Each row was made from one small tree. The marks that hang from a mark follow it in brackets, in the order of their numbers. Every link used is in the known rows. Write each row's tree.
In the rows, 128 means zero.
Known rows:
j263{j143{j345{j416}}}: [126  97 159 129  95 114 112 142 122  60  85 107 175 144 133 122  66 159
 107 206 129 144 107 179  97 107 104 107 109 132 158 161 125  91 140  91
 139 150 132 118 113 111 141  83 136  99 120  98 110 141 101 184 123 101]
j143{j263 j345}: [141  92 178 111  77 112 107 155 157  84 106 126 169 154 132 115  79  98
 125 181 137 137 116 150  98  89 115 110 128 137 184 171 127 115 149  75
 131 166 152 134 136 137 129 105 123 102  90 132 100 115 134 197 157  92]
j263{j143}: [119 109 147 117 112 114  95 134 117  74  90 113 175 130 135 123  87 156
 123 197 121 133 105 177  96 110 124 107 108 120 172 142 133 102 127  97
 143 162 143 138 108 119 145  99 149 103 118 131 110 149 101 181 113 119]
j77{j248{j175{j416{j345}} j401 j959}}: [158 113 186 106 126 122  79 172 133  78 133 133 179  71 135 121 104 160
 144 182 111 106  47 162 115 120 157 136 109 106 174 139 101 115 122 115
 170 142 126  77 137 182 124 149 160  89 153 179 112 140 129 160 160 130]
j416{j345{j143 j248{j175 j401 j959}}}: [192 104 169 127 112 108 100 183  78  78 132 146 217  85 144  89 109 148
 137 177 122 111  88 185 105 100 121 132  81 122 155 129 103 113 119 101
 176 129 127  71 120 156  96 123 144 141 157 136 133 129 134 166 173  96]
j175{j248{j401 j959}}: [142 104 169 112 113 118  89 159 112  72 112 111 184 102 153 120 125 127
 123 199 118 101  83 158 106 105 134 108 102 130 171 129 142 105 120 114
 186 146 143 112 102 140 104 111 149 103 118 164 111 133 129 166 171 130]
j416{j345}: [146 122 148 114 105 102 100 157 135  98 124 112 186 125 130 111  91 150
 138 171  96 101  95 172  95 101 131 141  87 130 163 143 109 111 152 118
 134 161 153 118 117 154 129 118 119 136 121 129 109 141 124 171 126  95]
j248{j401}: [126 118 149 122 104 133  91 167 120  81 105 110 177 106 134 124  90 139
 116 181  97 111  83 162 101 119 138 115 120 121 181 144 127  93 118 110
 145 157 144 123 107 145 108 124 143  97 127 165 122 148 125 160 134 129]
j401{j797{j959}}: [133 137 150 158  87 115  88 155 149  95  83 106 161 118 155 110 131 166
 134 173 128 111 121 184 120 102 152 119  99 139 152 140 122  83 115 102
 122 167 148 116 128 142 125 111 144 100  96 142 117 116 118 173 142 132]
j959{j248{j345{j143}}}: [154  88 150 131 127 106  89 164  78  65  91 108 202 105 130 120  96 133
 157 192 113 129  99 160  68  97 129 113 115 125 160 141 154 119  69  97
 117 136 138 108  94 144 122 110 163 134  96 128 103 123 117 163 159  89]
j175{j416{j345{j248{j401}} j363{j143}}}: [158  92 160 102 106 120  91 173 143  82 125 123 216  92 143 102  99 166
 105 192  61 109  72 179  97  64 113 135 101 158 196 146  85  97 129 101
 156 167 115  84 137 153 115 121 131 114 138 142  99 167 137 135 157  75]
j667{j797}: [150 127 160 104  96 110  90 132 131  97  89 105 167 122 119 132 105 152
 139 199 100 133 126 157 105 112 143 116 132 129 162 125 158  74 121 102
 125 170 151 120 117 121 131 132 146 100 103 146 104 143 111 175 120 126]
j77{j248}: [130 121 159 112 102 122  85 139 161  83 111 123 160 104 136 130  95 160
 163 191 106 100  93 148  88 131 158 129 108 117 180 151 136 108 108  96
 123 164 163 120 108 151 158 121 133 109 119 161 119 111 124 171 127 121]
j959{j248{j175 j345{j416} j401}}: [149  97 171 149 133 119  99 186  76  64 103 110 206  99 133 142  94 132
 133 192  97 149  71 172  88  98 120 118 122 115 147 136 149  97  74 124
 145 126 120  91 113 161 114 133 177 118 127 139  91 164 122 145 154 108]
j363{j143}: [146  77 156 124  88 130  79 140 145  97  87 130 175 119 129 126 101 156
 128 191  95 120 115 145 103 106 135 102  97 134 183 144 114 105  83 103
 114 167 155 126 101 125 137 117 131 106 105 143 130 130 125 160 154 124]
j797{j959{j248{j175 j345{j416{j363}}}}}: [169 119 168 151 126 107  90 162  98  75  91 140 191 105 151 144  90 159
 131 196 119 139 108 192 117  93 129 155 110 122 142 126 132  91  94 119
 140 142 125 110 124 159 111 115 167 122 117 142  98 150 134 153 143  91]
j263{j143{j345{j248{j175 j401} j416} j363}}: [145  91 161 126  98 113 116 168 112  56  92 126 201 128 149 117  56 137
  76 208 139 153 110 206  94 105  97 110 121 132 139 157 122  75 123  66
 155 139 122 103 146 114 127  91 138  93 145 103 100 160 112 167 136  80]
j363{j416{j345{j143 j248{j401}}}}: [175  91 157 140  85 134 102 168 118 100  98 118 204 111 143  95  83 193
 128 180 106 108  99 168 112  99 130 120  72 125 175 156 122 100 130 100
 152 167 144  98 106 142 130 136 137 119 121 133 133 128 126 166 146 105]
j797{j959{j248{j175{j416} j401}}}: [139 118 167 139 127 117  80 153 116  84  85 123 170  88 146 142  94 151
 125 185 112 124  93 196 109  83 138 145 133 120 163 134 143  93 104 112
 154 144 124 129 122 170  98 124 160  93 125 157 106 142 134 158 150 103]
j797{j959{j248}}: [136 122 147 140 121 113  82 134 125  90  90 126 166 109 145 140  95 156
 141 179 122 113 118 198 102  88 146 147 114 125 158 141 145  97 108 104
 128 159 149 153 105 157 116 100 139 117  98 147 115 122 135 166 142  97]
j959{j248{j345{j143{j263 j363} j416} j401}}: [147  67 168 133 118 116 109 185  74  57  98 108 221  93 135 117  78 120
 115 190 127 137  86 165  79  88 114 101 115 116 156 158 142 109  76  90
 125 138 120  95 111 154  95 124 166 119  98 134 100 137 140 149 158  89]
j77{j248{j345 j401{j797} j959}}: [147 120 164 122 116 125  80 179 114  69 116 109 186  88 148 112 117 166
 152 190 142 103  61 154 124 139 161 109  91 117 162 143 111  96  96 107
 141 149 139  68 132 160 124 135 178  84 111 178 115 128 112 155 167 152]
j143{j263 j363}: [139  89 160 104  95 112 100 152 158  88 111 129 189 127 139 113  84  90
 103 172 143 127 123 160  87  92 129 110 123 135 166 167 129 118 120  73
 127 169 159 149 152 149 133 122 125 108  97 152  92 137 148 181 131  92]
j345{j248{j401} j416{j363}}: [151 112 152 136 104 140 119 181 106  66 130 128 211  93 162 118  93 167
 101 201  85 132  80 195  91  94 109 124 109 156 160 145 129  74 101 103
 161 147 126  90 109 136 118 104 133 132 156 128 116 150 147 134 136  93]
j345{j143{j263 j363} j248 j416}: [171  62 174 135  87 113 122 162 110  68 110 139 215  96 154  96  90 130
 107 199 140 133 129 179  75  86 108  97  97 158 150 167 138 112  68  49
 142 147 132  94 110 126 132 105 126 149 121 110 123  93 153 172 157  74]
j797{j959{j248{j345}}}: [149 119 154 137 127 104  82 142 102  86  82 117 178 110 144 143  91 156
 147 187 132 115 119 186 110  96 142 142 109 136 151 129 140  92  96 110
 130 150 142 129 108 158 115 107 160 116  91 147 104 130 124 161 146 101]
j416{j345{j143} j363}: [179 118 140 108  94 110 104 182 120  74 135 148 219 112 143  83  94 155
 117 176  87 105  95 169  87  97 110 147  80 107 181 146 100 123 155 108
 130 157 140  99 121 144 104 114 113 143 131 123 109 148 140 166 124  68]

Which tree is each row?
[169  77 146 125  83 127  89 157 132  83  79 133 190 108 138  97  82 160
 117 178 129 117 131 152  93 121 131 106  96 111 163 161 135 117  94  78
 117 156 151 119 112 128 123 128 131 106 106 136 120 117 131 176 133 104] : j345{j143{j363{j416}}}
[144  97 147 148 117 119  92 189  76  60  88  92 208  97 139 110 113 136
 141 181 111 127  76 165  76  98 126  95 112 112 165 144 143 102  77 104
 119 139 128  83 102 148 101 122 171 114  98 138 104 129 117 150 172 109] : j959{j248{j345{j143} j401{j797}}}
[154  88 181 127  79 126 128 184 131  64 129 133 205 136 154 111  77 118
  96 201 120 145  98 177  96  78  92 111 124 153 177 177 122  90 141  71
 157 162 126 100 139 135 113  98 125 115 122 120 104 128 152 168 163  75] : j143{j263 j345{j248{j401} j416{j363}}}
[178  49 182 137  65 128  99 147 159 122  96 132 206 134 139 108  87 176
 123 183 108 131 113 156 131  71 127 108  61 142 194 161 105 105 126  88
 138 199 148 106 123 141 156 140 133 111  90 136 128 134 133 161 163 100] : j363{j143{j263} j416{j345{j248}}}
[172  98 178 151 120 131 105 176  80  78 129 133 198  80 153 127 114 155
 126 194 121 145  84 198 115 105 127 116 103 152 133 135 127  92  79 111
 186 121 122  76 112 148 117 116 161 126 166 136 126 134 139 152 169 123] : j345{j248{j175 j401 j959} j416}
[160 101 164 139 134 104  84 168  90  76  99 116 195 112 127 139 104 122
 161 186 102 149  97 164  78 102 129 127 128 122 147 128 156 114  75 116
 131 127 140 109 116 156 135 126 175 128 115 141  85 145 117 168 154  93] : j959{j248{j175 j345}}
[184 114 166 160 105 138 109 203  94  68 139 138 213  84 168 108 135 161
 113 193 113 153  69 208 113  97 120 116 100 143 128 135 116  85  93 116
 174 125 113  59 135 146 104 114 160 124 164 130 110 149 141 140 166 116] : j345{j248{j175 j401{j797} j959} j416{j363}}
[198  89 176 114 124 111  75 170 131  86 133 151 198  95 140 107 123 154
 124 179 102 137  75 164 119  85 130 134 100 129 158 128  83 131 120 136
 163 140 118  84 151 166 112 140 155 108 144 148  96 164 136 160 166 106] : j248{j175{j416{j345 j363{j143}}} j959}
[178 112 187 122 120 127  90 187  99  58 133 147 198  77 151 124  99 164
 135 200 125 128  53 149 130 147 141 135  95 105 152 133 105 103  91 119
 160 128 122  59 134 169 127 144 182  98 149 179 108 153 130 150 151 137] : j77{j248{j175 j345{j416{j363}} j401 j959}}
[168  72 184 119 112 106 103 180  71  48 100 111 220  83 154 107 104 135
 105 220 145 104  90 151 113 110 114  99  82 132 145 130 128  98  81 102
 180 126 121  67 104 136  92 117 168 114 115 151 110 133 131 156 177 114] : j175{j248{j345{j143{j363} j416} j401 j959}}
[156  89 157 102 103 115  86 161 154  83 118 122 199 110 135 104  99 169
 108 185  66 109  79 162  98  70 118 133  98 148 196 148  87 109 135 116
 132 171 124 100 133 156 123 126 125 112 123 137  92 162 136 151 144  80] : j175{j416{j345 j363{j143}}}
[158 137 170 127 115 108  86 141 110  98  75 121 169 107 133 149  99 156
 130 197 111 134 121 185 118 102 144 138 141 105 150 113 166  63 119 107
 140 161 133 119 127 140  99 138 161  85 108 161 106 153 121 168 135 118] : j667{j797{j959{j248{j175 j401}}}}
[204  72 173 146 109 110 107 175  86  68 118 155 215  69 156 102 111 146
 120 193 149 144 122 192  92 112 121 108  90 146 116 140 129 114  52  78
 158 111 126  70 115 134 119 107 149 147 158 118 127 101 142 161 171  91] : j345{j143{j363} j248{j175 j959} j416}
[143  86 144 121  91 123  97 147 143  72  69 114 179 152 141 114  52 155
  86 196 149 144 125 180 103 112 114 105 109 115 161 171 126  91 153  76
 130 164 145 137 148 111 150  98 136  72 102 117  97 159 103 180 116  93] : j263{j143{j345 j363{j416}}}
[165 128 195 141 107 118  84 205 109  63  87 117 206  86 150 107 115 154
 110 194 111 135  73 167 145 104 125 127 117 130 165 117  98  76 100 118
 165 134  99  56 163 169  91 157 204  76 133 172  82 176 119 153 161 131] : j248{j175{j416{j363}} j345 j401{j797{j959}}}
[136 102 146 126 138 121  92 179  81  69 101  97 202 106 130 137  88 126
 137 192 101 129  75 166  81  98 132 118 126 121 166 138 148  99  89 112
 128 140 135 111 109 156 114 117 168 112 107 149  98 155 116 147 153 105] : j959{j248{j345 j401}}
[164 119 154 113 118 117  97 190 131  76 142 111 211  94 154  91 124 165
 114 180  89 107  61 198  97  72 123 132 103 156 170 142  92 100 144 109
 162 154 113  78 146 163 110 116 145 113 137 139  87 160 134 149 159  87] : j175{j416{j345{j248{j401{j797} j959}} j363}}
[169 119 176 115 111 108  88 176 145  84 125 131 196 106 131 113 105 141
 123 182  75 135  86 170  95  88 122 149 117 130 167 137 107 117 130 122
 154 145 125  95 144 167 127 137 146 118 149 140  84 166 133 172 134  89] : j248{j175{j416{j345 j363}}}
[137  89 149 120  99 107 117 151 122  57  88 116 196 133 150 121  58 144
  87 207 145 144 121 205  87  96  97 107 114 145 143 163 127  79 128  64
 139 148 134 118 136 107 145  75 126 104 127  91 104 149 110 170 130  74] : j263{j143{j345{j248 j416} j363}}
[137 122 157 159 107 107  83 162 145  90  80 104 167 102 151 120 133 159
 147 173 117 130 108 195 103  79 148 122 118 131 147 141 134  94  98 108
 130 153 133 108 131 161 122 118 159 100 102 131  95 120 122 169 162 112] : j401{j797{j959{j248{j175{j416}}}}}
[134 110 147 154 115 125  90 191 109  79 101 109 186 101 137 130 122 121
 141 174  94 147  71 183  73  92 141 109 132 100 156 142 150 104  95 117
 133 139 132 104 120 155 113 126 159 104 121 140  95 146 123 156 162 110] : j959{j248{j175 j401{j797}}}
[168  96 141 125  92 118  97 159 153 102 106 119 197 122 145 105  78 162
 105 174 118 116 122 180  98 107 134 128  87 141 149 159 123  94 130  90
 130 169 157 124 144 145 145 125 124 109 114 133 100 151 135 157 120  84] : j143{j363{j416{j345{j248}}}}
[157 107 186 108 126 115  70 147 152  80 123 133 162  75 139 124 118 161
 164 182 118 123  78 153 101 126 164 129 114 120 163 141 121 127  96 108
 153 141 141  96 132 173 148 135 162  95 142 174 107 115 126 175 157 130] : j77{j248{j175{j416} j959}}
[182  80 147 121  87 139  96 174 139  83 101 126 189 121 153 111  65 148
  86 184 159 133 117 188 107 111 129 110 118 142 146 175 121  82 131  75
 147 154 145 110 155 129 123 104 135  74 117 133 109 141 134 158 165  92] : j143{j345{j248{j401 j959}} j363{j416}}
[142 120 156 138 127 116  88 154  96  78  80 117 183 101 147 140  82 154
 131 189 126 108  96 187 118  98 140 142 114 122 160 131 134  82 103 109
 140 149 132 127 112 162  98 115 166 102 100 160 113 145 126 153 153 110] : j797{j959{j248{j345 j401}}}
[160  85 159 124 129  96  92 171 119  74 109 119 204  89 126 117  99 123
 135 174  99 136  95 179  54  76 127 126 130 114 153 149 139 132  96 102
 130 133 127 107 128 167 115 125 143 125 127 123  84 141 135 165 156  64] : j959{j248{j175{j416{j345{j143{j363}}}}}}
[152 124 158 136 131 121  81 162 123  79  92 139 182  88 147 135  94 149
 117 184 105 128  90 200 109  82 133 152 133 114 168 135 133  94 116 113
 153 147 120 124 129 168  88 127 158  94 127 157  96 155 142 152 147  96] : j797{j959{j248{j175{j416{j363}} j401}}}
